Each row comes from the steps of one walk. Every step used is in the known rows, and no mark comes twice. Write the walk behind each row, first mark first.
Known rows:
numebol mivurof kofuv sovok desu tuki nukuv kure: [ 0.52  0.98  2.73 -0.91 -4.86 -1.19  0.45 -0.42 -1.36 -4.58 -0.77  4.86
  1.42 -0.14  0.61  4.73 -1.93 -1.00  2.15 -3.59 -1.43 -1.06 -3.00]
suvim numebol mivurof: [-0.99  3.54 -0.18 -0.57  0.43  1.02  0.18  2.08 -0.76 -0.87 -0.13  3.47
  5.46  1.23  1.38  0.61 -0.52 -1.85  2.77 -1.46  0.48 -2.86 -0.90]
sovok desu tuki nukuv kure: [ 0.35  1.06  1.43 -0.75 -4.99 -1.01  0.60 -0.90 -1.93 -3.34 -0.89  2.92
  0.87 -0.40  1.16  4.43 -3.04 -0.82  0.35 -1.99 -0.71 -0.72 -2.61]
befo nukuv: [ 0.10  6.29  0.68 -0.83 -0.96  0.09  1.06  1.76 -2.18  1.77  0.29  1.33
  0.87 -2.19  0.48  1.92 -2.40 -1.43  0.36  1.51  0.20 -0.93 -0.18]
befo nukuv sovok desu: [-0.02  5.58 -0.74 -0.05 -0.94 -0.94  1.74 -1.97 -0.41 -0.20 -0.48  2.76
  4.19 -2.22  0.15  3.34 -0.57 -0.97 -0.64  0.10 -0.64 -1.77 -2.60]
desu tuki nukuv sovok kofuv: [-1.54  5.00  2.65 -0.17 -3.03 -0.62  1.05 -3.37 -0.20  0.48  0.10  5.91
 -1.35 -2.66  1.38  3.05 -2.47 -1.04  0.73  0.78 -1.26 -1.96 -2.60]
kure nukuv: [ 0.15  2.79 -0.52 -0.03 -3.17 -0.91 -0.01  3.17 -2.46 -0.72  0.36  0.67
  2.45  0.32 -0.08  0.51 -1.94 -0.70  2.45  2.75  0.59 -1.61 -2.48]
suvim numebol mivurof kofuv sovok desu befo nukuv: [ 0.78  7.55 -0.17 -1.18  0.73 -0.37  1.05  0.31 -3.97 -1.44 -0.79  3.99
  1.87 -2.22 -0.93  2.45 -1.87 -1.35  4.62 -1.06 -0.94 -1.31  0.60]
desu tuki: [-0.06 -0.45  0.63 -1.50 -3.27  1.61 -0.32 -1.96 -1.90 -3.91 -1.50  1.06
 -3.16 -2.68  0.45  0.63 -3.65 -1.16  2.11  0.15 -0.48 -0.44  0.17]
nukuv sovok kofuv: [-1.78  4.94  1.37  0.52 -1.37 -0.27  1.28 -3.22  0.16  2.16  0.78  4.98
  0.78 -2.38  1.15  2.81 -0.14 -0.87 -0.49  1.61 -0.27 -2.85 -2.37]
tuki desu befo: [ 0.67  3.52 -2.49 -0.36 -0.15  1.77 -0.18 -2.25 -1.60 -1.66  0.37  0.39
 -4.53 -0.89 -0.13  2.24 -1.37  0.27  1.84  1.22  0.40 -0.59  0.88]
kofuv sovok desu befo: [ 0.25  2.62 -2.40 -0.76  0.21  0.38 -0.15 -0.52 -2.99 -2.72 -1.24  0.38
 -1.21 -1.12 -1.38  2.99  0.46  0.11  3.22 -1.89  0.14 -1.12  0.07]
numebol mivurof kofuv sovok desu tuki nukuv: [ 0.68  2.54  1.85 -1.92 -4.55 -0.32 -0.20 -0.05 -0.43 -6.58 -1.89  5.32
 -3.18 -1.80  0.50  3.44 -4.14 -1.41  3.25 -3.04 -2.48 -0.35 -1.50]
mivurof kofuv sovok desu tuki: [ 0.81  0.70 -0.22 -1.62 -3.15  0.83 -0.11 -3.41 -1.92 -9.05 -2.38  3.61
 -2.44 -4.01 -0.58  2.67 -2.17 -1.16  3.30 -2.39 -1.74  0.23 -0.45]
sovok desu: [ 0.50  3.63 -3.15 -0.26 -1.21  0.21  1.19 -1.53 -0.35 -3.02 -1.14  2.80
  1.41 -2.21  0.41  3.51 -0.80 -0.84 -1.61 -0.74 -0.22 -1.44 -0.99]
suvim numebol mivurof kofuv sovok: [-0.50  2.78  1.90 -1.00 -1.15  0.10 -1.05  1.71 -0.05 -8.07 -0.60  3.07
  1.77 -0.72 -0.29  2.68  3.50 -1.26  5.26 -2.97 -0.32 -1.47 -0.73]
mivurof kofuv sovok desu tuki nukuv kure: [ 0.53  1.09  2.39 -0.89 -5.35 -1.36  0.24 -1.05 -1.53 -5.99 -1.04  3.64
  0.68 -1.01  0.62  4.95 -1.65 -0.83  1.91 -2.86 -1.19 -0.53 -2.52]
desu befo: [-0.27  1.76 -1.05 -0.67 -0.32  0.72 -0.37  0.17 -2.26  1.17 -0.53 -1.27
 -2.71 -0.50 -0.53  0.95 -0.84  0.05  2.47  0.93  0.92 -2.45  1.03]
kofuv sovok desu: [ 0.19  3.41 -2.28 -0.56 -0.94  0.08  0.24 -0.09 -1.06 -6.53 -1.09  2.22
  1.98 -1.79 -0.33  4.61  1.54 -0.69  0.80 -3.09 -0.16 -0.07 -1.67]
befo desu tuki nukuv sovok: [-1.36  3.75  3.80 -0.78 -3.09 -1.19 -0.52 -0.79  0.34 -1.08 -0.52  1.11
  0.34 -1.34  0.84  1.37 -1.50 -0.69  2.15  0.53 -0.99 -0.86 -2.15]

Write each row's walk:
[-0.17  2.67 -1.71 -0.35 -0.07 -0.18  0.46 -2.13 -1.69  0.61 -0.96  0.33
  0.14 -1.01 -0.91  2.05 -0.48  0.14  1.95  0.06  0.01 -2.63 -0.57]
nukuv sovok desu befo
[-1.41  6.92  1.70  0.26 -0.50 -0.58  1.66 -2.99 -1.57  4.01  0.81  5.27
  0.50 -2.80  0.48  2.70 -1.39 -0.90  0.70  1.84 -0.58 -2.54 -1.79]
desu befo nukuv sovok kofuv
[ 0.56  2.73 -1.93 -0.84 -0.23  0.05 -0.11 -1.48 -2.20 -3.99 -1.52  1.42
 -1.89 -1.82 -1.56  3.04  0.66  0.03  3.50 -1.57 -0.41 -1.72  0.46]
mivurof kofuv sovok desu befo
[-0.06  3.27 -1.10 -0.51 -0.82 -0.69  0.44 -1.57 -1.54  0.23 -1.13  0.61
 -0.71 -0.86 -0.68  2.50 -1.09  0.04  2.28 -0.24 -0.38 -2.34 -0.73]
tuki nukuv sovok desu befo
[ 0.13  3.14 -1.75 -0.13 -0.57 -0.73  0.54 -1.37 -2.56  0.83 -0.81  0.52
  0.86 -0.61 -1.26  1.66 -0.92  0.15  2.89  0.79 -0.06 -2.51 -1.27]
kure nukuv sovok desu befo
[-1.20  4.76  2.70 -0.19 -0.60 -1.15  0.69 -0.24 -1.19  4.03  0.56 -0.55
  2.62 -0.80 -0.17  1.14 -0.22 -0.68  2.33  2.13  0.29 -2.49 -1.82]
desu befo nukuv sovok
[ 0.82  6.83 -1.07 -0.92  0.25 -0.13  1.37  0.14 -3.83  1.99 -0.47  1.85
 -0.12 -2.51 -0.71  2.40 -3.17 -0.89  1.65  0.63 -0.34 -1.17  0.53]
sovok desu befo nukuv
[-0.71  5.87  1.98 -0.06 -0.61 -0.49  0.77 -1.24 -0.92  2.79  1.05  0.23
  1.65 -1.03  0.09  1.68 -0.46 -0.52  2.07  2.23  0.03 -1.59 -1.85]
tuki desu befo nukuv sovok
[ 0.00  2.25  2.35 -0.73 -4.06 -0.95 -0.11 -0.47 -2.30 -2.45 -0.58  2.50
  0.66 -0.80  1.13  3.49 -2.65 -0.70  0.70 -1.59 -0.62 -0.07 -1.56]
befo desu tuki nukuv kure
[-0.23  4.73 -0.52 -0.18 -2.43 -1.40  1.12 -1.53  0.87 -1.91 -0.87  2.78
  2.70 -1.35  0.72  3.83 -0.55 -0.80 -0.62 -0.56 -0.88 -1.86 -3.09]
tuki nukuv sovok desu
[ 0.45  0.44 -0.68 -1.57 -2.78  1.13 -0.19 -2.63 -2.50 -7.75 -2.11  2.61
 -1.59 -3.28 -0.34  2.67 -2.36 -1.09  2.95 -2.69 -1.19  0.74 -0.76]
kofuv sovok desu tuki
[-1.40  2.06  3.80 -0.80 -4.17 -1.09 -0.29 -0.51  0.77 -1.01 -0.41  0.68
  0.05 -0.57  1.03  1.64 -1.60 -0.91  2.14  0.75 -0.73 -1.59 -2.94]
desu tuki nukuv sovok
[ 0.02  4.22  1.80 -1.75 -3.37 -0.08 -0.93  0.52 -1.54 -4.14 -1.58  2.82
 -4.04 -2.57  0.95  1.86 -4.73 -0.97  2.03 -0.69 -1.56  0.95  0.38]
befo desu tuki nukuv
[-0.92  7.73  0.99  0.45 -0.48 -0.15  1.78 -4.19 -1.23  2.88  1.24  5.88
 -0.45 -3.07  0.66  3.37 -1.76 -0.79  0.54  2.05 -0.82 -1.66 -1.92]
tuki desu befo nukuv sovok kofuv
[ 1.02  7.45 -0.76 -0.74  0.10  0.83  0.97 -0.31 -3.30  1.26  0.60  1.59
 -2.05 -2.20 -0.15  2.33 -3.19 -0.68  1.87  1.85 -0.20 -0.04  0.71]
tuki desu befo nukuv
[ 0.11  0.70 -0.04 -1.11 -3.01  0.57  0.50 -4.21 -1.28 -4.29 -1.87  2.57
 -0.47 -3.18  0.06  1.68 -3.16 -1.14  1.55 -0.71 -1.27 -0.68 -1.46]
nukuv sovok desu tuki
